Known rows, with every step that occurs
mazusul lesod fubo vovuguz: [-0.43  0.19  0.09  0.02  0.04  0.18 -0.22  0.09 -0.22 -0.05  0.11 -0.19
 -0.09  0.17  0.26 -0.41]
beven lesod fubo vovuguz: [-0.40 -0.01  0.11 -0.01  0.10  0.44 -0.23 -0.10 -0.14 -0.08  0.28 -0.02
  0.01  0.17  0.15 -0.17]
vovuguz mazusul lesod beven: [ 0.22  0.26 -0.09  0.16  0.26 -0.28 -0.20 -0.11 -0.02  0.21  0.03  0.15
 -0.24 -0.14 -0.22 -0.02]
bopif lesod beven: [-0.23  0.23 -0.10  0.08  0.16 -0.08 -0.06 -0.28 -0.04  0.12  0.12  0.19
 -0.23 -0.07  0.07  0.12]
fubo vovuguz bopif: [ 0.01 -0.08  0.15  0.03 -0.15 -0.11  0.03 -0.14  0.02 -0.08  0.05  0.11
  0.05  0.15 -0.04 -0.34]
beven lesod: [ 0.04 -0.14  0.13  0.04  0.22  0.31 -0.14 -0.05 -0.08  0.16  0.10  0.11
 -0.15  0.01 -0.23  0.10]
danun vovuguz mazusul: [-0.10 -0.20 -0.15  0.10 -0.08 -0.27 -0.18 -0.24  0.35 -0.12  0.01  0.07
 -0.05 -0.17 -0.39 -0.15]
danun lesod: [-0.32  0.15 -0.04  0.09  0.00 -0.10  0.04 -0.15  0.10  0.13 -0.03 -0.09
 -0.17 -0.33 -0.40  0.01]
bopif lesod fubo vovuguz: [-0.71  0.11  0.11 -0.01 -0.01  0.18 -0.21 -0.14 -0.15 -0.15  0.25 -0.04
 -0.09  0.15  0.36 -0.29]
fubo vovuguz: [-0.25  0.06  0.04 -0.02 -0.07  0.26 -0.03 -0.03 -0.06 -0.08  0.11 -0.05
  0.02  0.25  0.15 -0.13]
vovuguz fubo: [ 0.01 -0.06 -0.11  0.01  0.21 -0.16 -0.27  0.02 -0.01 -0.05  0.02  0.23
  0.06 -0.18  0.14 -0.05]
beven vovuguz mazusul lesod fubo: [-0.09 -0.04  0.09  0.21  0.18 -0.22 -0.39  0.04 -0.10 -0.12  0.11 -0.05
 -0.23 -0.05 -0.06 -0.36]
fubo vovuguz bopif lesod beven: [-0.22  0.19  0.00  0.10  0.05 -0.15 -0.04 -0.37 -0.03  0.06  0.15  0.26
 -0.19  0.02  0.04 -0.09]
mazusul lesod fubo: [-0.23  0.16  0.07  0.05  0.15 -0.10 -0.24  0.16 -0.20  0.03  0.00 -0.17
 -0.14 -0.10  0.15 -0.35]
bopif lesod: [-0.44  0.04  0.13  0.05  0.05 -0.10 -0.10 -0.12 -0.09  0.05  0.06  0.07
 -0.30 -0.03  0.10 -0.07]
beven vovuguz mazusul: [ 0.21 -0.30  0.04  0.25  0.05 -0.19 -0.25 -0.18  0.15 -0.22  0.18  0.19
 -0.15  0.09 -0.32 -0.02]
mazusul lesod: [-0.01  0.17  0.10  0.11  0.13 -0.10 -0.11  0.26 -0.21  0.20 -0.16 -0.16
 -0.30 -0.01 -0.06 -0.26]

Rows
[-0.04  0.12  0.15  0.14  0.14 -0.18 -0.29  0.08 -0.10  0.10  0.01 -0.01
 -0.32  0.03 -0.16 -0.32]
fubo vovuguz mazusul lesod
[-0.43 -0.02  0.25  0.07 -0.08 -0.18 -0.08 -0.23 -0.08 -0.02  0.09  0.17
 -0.26  0.08  0.06 -0.34]
fubo vovuguz bopif lesod
[-0.12  0.09  0.09  0.08  0.20 -0.30 -0.36  0.04 -0.08 -0.01  0.07 -0.02
 -0.15 -0.20 -0.02 -0.32]
vovuguz mazusul lesod fubo
[-0.39 -0.02  0.13  0.04  0.07 -0.16 -0.36 -0.31  0.07 -0.19  0.32  0.20
 -0.10 -0.02  0.05 -0.20]
bopif lesod fubo vovuguz mazusul
[ 0.16 -0.08  0.14  0.31  0.16 -0.26 -0.31  0.11 -0.10  0.02 -0.01 -0.01
 -0.42  0.06 -0.32 -0.28]
beven vovuguz mazusul lesod
[-0.10  0.15 -0.02  0.11  0.09 -0.28 -0.03 -0.35  0.00  0.11  0.10  0.29
 -0.20 -0.11 -0.04 -0.03]
vovuguz bopif lesod beven
[-0.29  0.01  0.12  0.06 -0.13 -0.17 -0.04 -0.25  0.04 -0.10  0.11  0.04
  0.04 -0.09 -0.13 -0.42]
danun lesod fubo vovuguz bopif
[-0.17 -0.05  0.06  0.01  0.05 -0.11 -0.31 -0.25  0.12 -0.21  0.28  0.16
  0.06 -0.01 -0.01 -0.16]
lesod fubo vovuguz mazusul
[-0.15 -0.12  0.13  0.04  0.16  0.04 -0.38 -0.28  0.07 -0.12  0.33  0.22
 -0.02  0.00 -0.13 -0.11]
beven lesod fubo vovuguz mazusul
[ 0.13 -0.04 -0.19  0.29  0.32 -0.10 -0.35  0.04 -0.13 -0.06  0.06  0.19
 -0.21  0.02  0.03 -0.12]
mazusul lesod beven vovuguz fubo
[-0.44 -0.02  0.17  0.03  0.02 -0.29 -0.19 -0.22 -0.06 -0.11  0.14  0.12
 -0.11 -0.16  0.17 -0.34]
vovuguz bopif lesod fubo
[ 0.14  0.02 -0.09  0.35  0.14  0.07 -0.11  0.03 -0.16 -0.01  0.05 -0.04
 -0.33  0.25 -0.14 -0.09]
mazusul lesod beven vovuguz
[-0.13 -0.06  0.14  0.01 -0.13 -0.12 -0.06 -0.17  0.00 -0.16  0.13  0.09
  0.12  0.08  0.07 -0.43]
lesod fubo vovuguz bopif
[ 0.34 -0.19 -0.01  0.27 -0.05 -0.20  0.02 -0.22  0.05 -0.13  0.08  0.20
 -0.07  0.15 -0.25 -0.17]
lesod beven vovuguz bopif
[-0.41 -0.15  0.17  0.15  0.01 -0.22 -0.22 -0.21 -0.08 -0.22  0.18  0.09
 -0.19 -0.01  0.12 -0.37]
beven vovuguz bopif lesod fubo
[-0.09 -0.10 -0.17  0.26  0.28 -0.10 -0.35 -0.16 -0.06 -0.14  0.17  0.31
 -0.20  0.01  0.10 -0.02]
bopif lesod beven vovuguz fubo
[ 0.13 -0.10 -0.11  0.32  0.12 -0.25 -0.21 -0.38  0.22 -0.10  0.21  0.23
 -0.22 -0.11 -0.53  0.10]
danun lesod beven vovuguz mazusul
[-0.29  0.03 -0.03  0.11  0.09 -0.27 -0.35  0.00  0.02 -0.05  0.01 -0.12
 -0.17 -0.22 -0.11 -0.44]
danun vovuguz mazusul lesod fubo
[ 0.07 -0.15 -0.02  0.30  0.15 -0.24 -0.28 -0.36  0.13 -0.14  0.26  0.31
 -0.30  0.04 -0.27  0.06]
bopif lesod beven vovuguz mazusul
[-0.63  0.18  0.00  0.02 -0.04  0.18 -0.12 -0.16 -0.03 -0.10  0.19 -0.14
  0.00 -0.04  0.04 -0.24]
danun lesod fubo vovuguz
[-0.24 -0.22  0.23  0.24 -0.05 -0.25 -0.09 -0.20 -0.07 -0.10  0.07  0.17
 -0.37  0.10 -0.09 -0.30]
beven vovuguz bopif lesod
